(in the rows, 128 means zero)
Known rows, with every step that occurs:
reni > tebo > nobuto: [186 132 122 158  89 145 149 151 139 115 111 121 112 102 151 160 116 114
 160  89 136 123 181 168 157]
pofoz > lere > reni > bodok > vonol: [170 175 120 151  72 163 165 151 178 138 106 153 101 136 130 119 116  73
  71  89 113  88 116 159 160]
supe > lere > reni > tebo > nobuto > suruk: [190 148 109 159 104 160 159 125 164 152  96 115  82  90 119 131 101  51
 136  97 155 111 158 189 150]
suruk > nobuto: [173 126 126 137 101 178 165 169 116 142  92  93  89 128 161 114 108 120
 126  83 144 106 176 170 158]
pofoz > lere > reni > tebo > nobuto > suruk > bodok: [183 168 119 162  72 161 156 139 158 136 119 162  99 105 141 146  96  87
  72  85 111  95 169 182 137]
tebo > nobuto: [186 128 130 157  93 143 141 153 125 130  98  98  95 106 185 129 104  78
 153  90 113 125 164 172 143]
vonol > bodok > reni > tebo > nobuto > suruk > pofoz > lere > supe: [147 150 116 165 125 177 155 156 160 109  97 118 124  90 163 127 116 106
  96 105 113 125 191 165 119]
reni > tebo: [169 142 126 141  82 163 160 150 153 124 113 128 115 114 130 147 131 123
 137  83 150 120 169 166 170]
bodok > vonol: [152 141 140 137  84 174 142 162 156 134  85  81 119 143 164 126 139 111
 159 101 112 120 108 151 190]
nobuto > suruk > pofoz > lere > supe: [158 165 141 134 100 171 141 123 123 149  69 124 100 106 151 141 114 118
  71  91 117 105 176 196 112]
nobuto > tebo: [149 131 144 161  81 166 132 138 113 136 117 102  75  88 158 132 116 102
 126  68 135 114 141 164 162]
supe > lere: [165 150 131 135  91 175 155 140 160 156  85  92  74 113 117 106 115  58
 134  86 161 112 141 191 154]
vonol > bodok > reni > tebo > nobuto > suruk > pofoz: [149 133 120 166 139 176 154 157 165 108 107 103 124  87 171 131 121 103
 119 109 113 127 190 168 131]
tebo > nobuto > suruk > bodok > reni: [170 116 138 165 112 151 133 136 124 121 107 101  91  86 190 141 101  93
 141 104  93 124 191 178 131]
bodok > reni > tebo > nobuto > suruk > pofoz > lere: [167 121 121 160 103 164 133 147 167  99 106 142 120  91 158 124 141 117
 123  98 123 110 191 154 140]
reni > tebo > nobuto > suruk > bodok: [178 129 129 160 100 149 146 137 131 113 116 120 107  90 152 177 107 124
 150  96 122 123 197 179 146]
supe > lere > reni > tebo > nobuto > suruk > bodok: [184 143 110 163  98 163 161 123 170 150 108 113  80  89 117 142  88  53
 137 101 144 111 164 191 151]
bodok > reni > tebo: [154 117 120 148  91 174 148 156 181 105 115 137 121 106 146 101 158 114
 132  93 142 120 172 138 173]
tebo > reni > bodok: [170 132 139 160 112 148 161 139 187 144 118 137 123 112 123 128 138  78
  98  86 122 119 142 154 196]
nobuto > tebo > reni > bodok: [155 124 145 179 102 152 136 128 142 136 130 123  92  79 135 144 124  93
 111  71 127 114 138 153 185]
lere > pofoz: [182 146 123 138  76 166 146 147 167 163 104  95  90 124 142 132 119  72
 130  84 130  96 139 190 156]

Rows:
[180 152 122 137  87 174 147 136 176 169  88  82  69 112 108 121 110  46
 140  87 158  96 135 205 148] => supe > lere > pofoz
[149 133 118 165 127 176 160 167 170 107 115 105 122  95 169 116 125  93
 126 103 119 132 179 157 145] => vonol > bodok > reni > tebo > nobuto
[147 134 122 164 138 177 157 159 162 108 109 106 121  89 172 120 128  99
 119 106 117 132 187 164 138] => vonol > bodok > reni > tebo > nobuto > suruk
[169 112 133 169 115 167 151 153 114 136 114 105  85  96 147 138 107 121
 118  74 140 102 170 158 173] => suruk > nobuto > tebo > reni > bodok
[166 112 134 170 116 169 146 157 117 133 109  96  92 102 149 143 112 128
 132  80 133 102 157 152 182] => suruk > nobuto > tebo > reni > bodok > vonol
[183 134 128 156 105 146 145 140 126 117 104 122 111  92 154 165 120 122
 150  93 133 124 191 177 146] => reni > tebo > nobuto > suruk
[137 139 125 155 124 187 164 168 174 121 108  98 115 106 172  93 130  82
 108 101 118 130 163 158 149] => vonol > bodok > reni
[141 138 120 157 123 185 165 167 177 111 115 108 123 102 159 110 133  98
 115 101 126 130 173 156 152] => vonol > bodok > reni > tebo
[189 139 127 166 116 137 141 130 128 130  91 118  95  93 173 154  93  81
 115 103  96 105 173 186 116] => tebo > nobuto > suruk > pofoz > lere > reni > bodok
[151 144 122 166 133 179 152 158 167 107 106 115 122  89 167 131 120 103
 101 104 111 119 191 172 123] => vonol > bodok > reni > tebo > nobuto > suruk > pofoz > lere
[171 160 134 144 108 168 146 121 140 145  87 134 105  99 147 154 114 114
  75  93 118  97 179 198 122] => nobuto > suruk > pofoz > lere > reni > tebo
[149 108 126 164  78 172 150 149 177 104 146 119 103  99 153 144 104 108
 143 102 101 121 187 153 163] => suruk > bodok > reni > tebo > nobuto
[192 147 107 161 105 159 157 122 169 152  93 112  86  89 119 141  95  55
 135 100 150 106 162 194 143] => supe > lere > reni > tebo > nobuto > suruk > pofoz
[141 126 142 147 108 178 146 127 147 123 118 119  98  92 154 141 124 122
 109 103 110 119 192 176 147] => nobuto > suruk > bodok > reni > tebo
[189 172 118 158  78 158 154 141 154 138 107 164 102 107 143 135 108  85
  72  81 121  95 163 180 137] => pofoz > lere > reni > tebo > nobuto > suruk
[186 143 128 157 101 148 140 138 132 116 101 131 112  93 149 175 111 126
 131  91 127 111 195 186 131] => reni > tebo > nobuto > suruk > pofoz > lere
[179 177 121 148  63 169 161 150 166 151 106 156  97 125 144 107 111  67
  60  76 122  93 139 174 148] => pofoz > lere > reni
[193 141 129 164 111 143 134 131 122 137  88 114  97  90 185 149  92  83
 116  98  97 108 181 192 114] => tebo > nobuto > suruk > pofoz > lere > reni
[185 139 129 167 116 139 136 133 132 127  86 109 102 100 177 159  98  89
 128 109  89 105 160 180 126] => tebo > nobuto > suruk > pofoz > lere > reni > bodok > vonol
[164 117 132 156 100 177 148 159  94 136 104  90  73 103 163 129 101 128
 130  73 145 102 173 166 157] => suruk > nobuto > tebo
[191 158 115 159  77 158 149 141 166 138 101 139 111 111 147 156  90  92
  92  88 110  89 164 186 126] => suruk > pofoz > lere > reni > tebo > nobuto
